Known rows, with every way that one mark hangs from another
J_863[J_655 J_688]: [ -6  19  -6  -9  -3  -2   2 -21   5   9 -40 -11   9  13  32 -10  18  10
  -6  -1  15  -9 -17 -20 -18]
J_736[J_275 J_614[J_655]]: [ 15  35 -23  18  11  13  -1  10  17  16 -17 -52  23   0   5 -19  19   6
  19   9   8  26 -23  -2   7]
J_854[J_655 J_832[J_589 J_863[J_688]]]: [  6 -30 -14  22 -17 -21  20 -10  10  16 -18  -1  -4 -31  22 -27  22 -15
   2  -5  -1 -11   0   4 -10]
J_832[J_589 J_655 J_863]: [ 13  -5   7  11 -15  -6  29  -3  36   3 -12  32  32 -39   0   5 -12  -2
  18  -1 -14  31  15  36   9]
J_736[J_275[J_718 J_863]]: [ 10  25  -8  -4 -38   6  -7 -13  15 -11 -31 -17  26 -10 -13 -12  15  10
   9  26  10  11   3  19   7]
J_614[J_655[J_854[J_832[J_589]]] J_736[J_275[J_718]]]: [ 28  -6 -30  21 -18  20  10  17  11  17 -49 -51  50 -12  25 -39  12 -13
  27  20  26  10 -12  -1 -17]
J_589[J_832[J_863]]: [ -3   7   8   0  -3   5  21 -13  15  10   2  35  10 -13  -6  -2  -8 -10
   8 -17   6   6 -14   5  -1]
J_854[J_655 J_832[J_863[J_688[J_275]]]]: [ -1 -26 -15  20  -6 -23  11  -8   8  25 -19 -12   2 -23  17 -24  26   3
  -1  -8  -2 -13 -13   2 -10]
J_275[J_718 J_736[J_614] J_863[J_688]]: [  1  37  -6 -12 -38  13 -15   0  30 -14 -43 -18  28 -30  17  25  24  10
  17  13  21  -7 -17 -11  -3]
J_863[J_655[J_854]]: [ -2  33  -1  -8  -6   0   5  -1   6  -6 -21 -31  17   9  12 -16  -2   0
   6  -3  31  10  -2 -24  -4]
J_275[J_718[J_688] J_736[J_614[J_655[J_854]]] J_863]: [  2  49  -9 -25 -39  34   0   9  23 -15 -43 -57  37 -32  17  23   4   0
  35  23  51   8  -8 -18  -1]
J_854[J_655 J_832[J_589 J_863[J_688[J_275[J_736]]]]]: [  1 -26  -9  24 -18 -28  19  -4  20  30 -20  -9  17 -37  20 -26  32 -16
   4  -9   7 -17 -10   9  -1]
J_832[J_655[J_854] J_863]: [  6   7   8   8 -11   1  25   7  30 -12 -14  13  32 -28   1  15 -14  13
  32 -11  -7  36   9  14   5]
J_275[J_863[J_655[J_854] J_688]]: [-10  36  -6 -23 -28   3  -3 -14   6  -7 -43 -27  17   7  18  -2  14   6
  12   7  23 -10   2  -8  -6]
J_863[J_655[J_854[J_832]]]: [ -3  27  -8   0  -7  -5   3   2   5  -3 -22 -32  16   3   8 -24   5   0
   3  -5  25   3  -6 -17 -11]
J_832[J_655[J_854] J_863[J_688]]: [  0   4   4   8 -17   2  25  -1  34 -11 -31  15  32 -29  18  22  -3  16
  36 -12 -13  26   1  10  -2]
J_655[J_854[J_832[J_589 J_863]]]: [  1   4   3  13 -24 -10  16  16  20 -14  -5  -5  18 -33   0  -8   0 -11
  27  -5   5   6  13  10   1]
J_832[J_589 J_655[J_854] J_863[J_688[J_275]]]: [  5   7   3  10 -33 -11  30   1  51   2 -31   4  54 -46  11   9  -3  -3
  38  -4 -11  27   7  30  11]
J_854[J_655]: [  7 -15 -14   6   3  -4   6  -7 -10  11  -1 -24 -13   6  10 -19   4 -12
  -9  -3  10  -1   0 -21   0]
J_655[J_854]: [ -1  14   1   0 -13   4   5  13   6 -17  -2 -22  10  -4   2   3  -7  -8
  20  -4  10   8   6 -12   4]
J_718[J_275[J_736 J_863[J_655]] J_688]: [-17  23  14 -54 -15  11  29  -9   9   1 -44 -42  15  -6  13  17  -7   0
  23  18  47 -25   1   0  -8]
J_655[J_854[J_832[J_589]]]: [  1   5  -9  13 -22  -4   7  17  11 -11  -2 -21  13 -21  -4 -12   1 -21
  18  -3   5  -1  10   1   1]
J_275[J_718 J_736 J_863[J_655[J_854] J_688]]: [ -5  42   1 -19 -51   7  -6 -15  22 -17 -63 -24  41 -15  27   8  25   5
  14  10  51  -9 -10 -23  -8]
J_863[J_655[J_854[J_832]] J_688[J_275[J_718]]]: [ -5  32 -16  -1 -30  -9  -2 -11  24   3 -55 -46  37 -12  21 -21  19  10
   4   4  24  -4 -22 -19 -18]
J_614[J_736[J_275]]: [ 14 -10  -6   1   7   8   2  15   7  22 -19 -15  31   5   9 -19   9   6
  19  12  -2  -1 -10  16  -7]
J_854[J_655 J_832[J_589 J_863[J_688[J_275]]]]: [  4 -27 -15  22 -18 -27  17  -8  16  26 -19 -11   7 -33  16 -31  24 -13
   1  -3  -1 -12  -4  11  -5]

Rows
[-14  10   6 -12 -23   1  -6  -6   9   7 -28   1  21  -7  16  22  34  -1
  12  -1  15 -28  -7   6   4] | J_275[J_736 J_863[J_688]]
[ -2   5  -8  -1 -24  -4  -5 -12  18   6 -34 -14  21 -14  13   3  14  10
   1   9   0  -7 -18  -2  -7] | J_863[J_688[J_275[J_718]]]
[-18  30   8 -38 -18   6   5  -4  14  21 -27 -40  35  -8   2   6   8   4
  17  14  35 -14  -5  15   5] | J_718[J_688[J_275[J_736 J_863[J_655]]]]
[ -8  44   1 -33 -50  17   2  -7  18 -17 -53 -40  40 -25  11   5  10   2
  21  20  59  -8  -1 -10 -10] | J_275[J_718[J_688] J_736 J_863[J_655[J_854[J_832]]]]
[ -1   2   0  12 -28  -9  15  12  22 -13 -15  -3  18 -34  10  -4   7  -9
  29  -6   1   0   8   7  -4] | J_655[J_854[J_832[J_589 J_863[J_688]]]]
[ -7   0  -1   8  -4 -15   8  -9  13   8 -29  13   9 -18  19 -15  22  18
   3  -5   1  -8 -13   8 -21] | J_854[J_832[J_863[J_655 J_688]]]
[ -8  30 -12 -14 -35  -2  -1 -12  11  -3 -44 -27  20  -5  15 -12  18  -5
  11   8  19 -15   6   2  -8] | J_275[J_863[J_655[J_854[J_832[J_589]]] J_688]]
[-10  22   5  -6  -6  -3  20 -25  25  25 -25  17  27  -8   9 -12   6  -1
   3 -17  15   0 -29   0  -6] | J_589[J_832[J_863[J_655 J_688[J_275]]]]
[  0  64  -7 -19 -43  13 -11  -1  35 -19 -59 -43  42 -22  27  13  22  11
  22  11  46   1 -18 -30  -6] | J_275[J_718 J_736[J_614] J_863[J_655[J_854] J_688]]
[-12  52  -9 -11 -21   4  -9   9  26   2 -42 -43  34 -12  21   6  34   5
  23  -4  31 -15 -20 -14  -4] | J_275[J_736[J_614] J_863[J_655[J_854[J_832]] J_688]]
[ -7  36  -3 -18 -21  -9  -7  -3  15  13 -24 -44  36   2  -8 -13   6   6
   5   9  24   0   0  12  12] | J_688[J_275[J_863[J_655[J_854]]]]
[  9 -24 -17  22 -30 -23  16 -12  20  17 -28 -12  11 -41  18 -31  20 -10
  -1   4   4  -7  -4   6  -9] | J_854[J_655 J_832[J_589 J_863[J_688[J_275[J_718]]]]]
[ 10  33 -20   9   8  18   1  21  12  -1 -10 -52  11  -5  15  -1  -3  -3
  20  -1  16  22 -13 -26   0] | J_736[J_614[J_655[J_854]]]
[  2   9   0  -5  12   4  20  13  15   7 -21 -39  10  -9  16  11   0  -3
  14  -1  24  -6 -20 -17  -2] | J_718[J_275[J_736[J_614[J_655]]]]
[  6  39  -3 -11 -32  13 -15   8  27 -15 -27 -20  29 -29   0  19  12   8
  13  15  27   3  -8  -5   6] | J_275[J_718 J_736[J_614] J_863]
[-13  47   9 -53 -15  17  27   8  23  -9 -42 -69  21 -14  13  22 -13   1
  39  16  50 -12  -1 -11  -5] | J_718[J_275[J_736[J_614] J_863[J_655[J_854]]] J_688]
[ -8  27 -14   2 -24 -15   4  -6  24  15 -43 -44  37  -9  19 -25  21  -4
   8  -2  18 -10 -16  -6  -9] | J_863[J_655[J_854[J_832[J_589]]] J_688[J_275]]
[ -4  25   2  -6 -18   0  18 -29  29  16 -34  17  31 -16  10 -12   2   1
   2 -10  21   5 -30  -5 -10] | J_589[J_832[J_863[J_655 J_688[J_275[J_718]]]]]
[  5  24  18  -4 -23 -14  25  -1  30  -8 -21   3  29 -26  17 -16  -6  -7
  21   0  28  21  14   5   3] | J_832[J_589 J_863[J_655[J_854]]]
[-13  24   5 -23  -3   9   7  14  22  18  -9 -42  29 -19   0  16   1   2
  25   8  19  -5 -14   7   7] | J_718[J_688[J_275[J_736[J_614]]]]
[  0  17 -13   7 -15   4  -5  -2  26  17 -41 -34  35 -19  27   7  26   7
   8   4  16  -4 -34 -15  -4] | J_863[J_688[J_275[J_718 J_736[J_614[J_655]]]]]
[ -9  23  -2 -18   0  15   9  10  17  26 -17 -52  31 -15  10  11   5  -1
  23   8  27  -2 -19   0   5] | J_718[J_688[J_275[J_736[J_614[J_655]]]]]
[  2 -14  -9  22 -18 -17  18  -3  35  19 -25  16  34 -44   1  -7  14   3
  12  -4 -25   5  -3  42  -4] | J_854[J_832[J_589 J_655 J_863[J_688[J_275]]]]
[-13  31  -2 -10 -36  -5   1  -4  19   5 -46 -23  37 -11  21  -2  36 -12
  16  -1  35 -24  -6  -2  -2] | J_275[J_736 J_863[J_655[J_854[J_832[J_589]]] J_688]]
[ -5  52  -7  -7 -25  -3  -3   0  38   3 -54 -54  50 -14  29  -4  20  10
  16   0  39   3 -32 -32  -6] | J_863[J_655[J_854] J_688[J_275[J_718 J_736[J_614]]]]
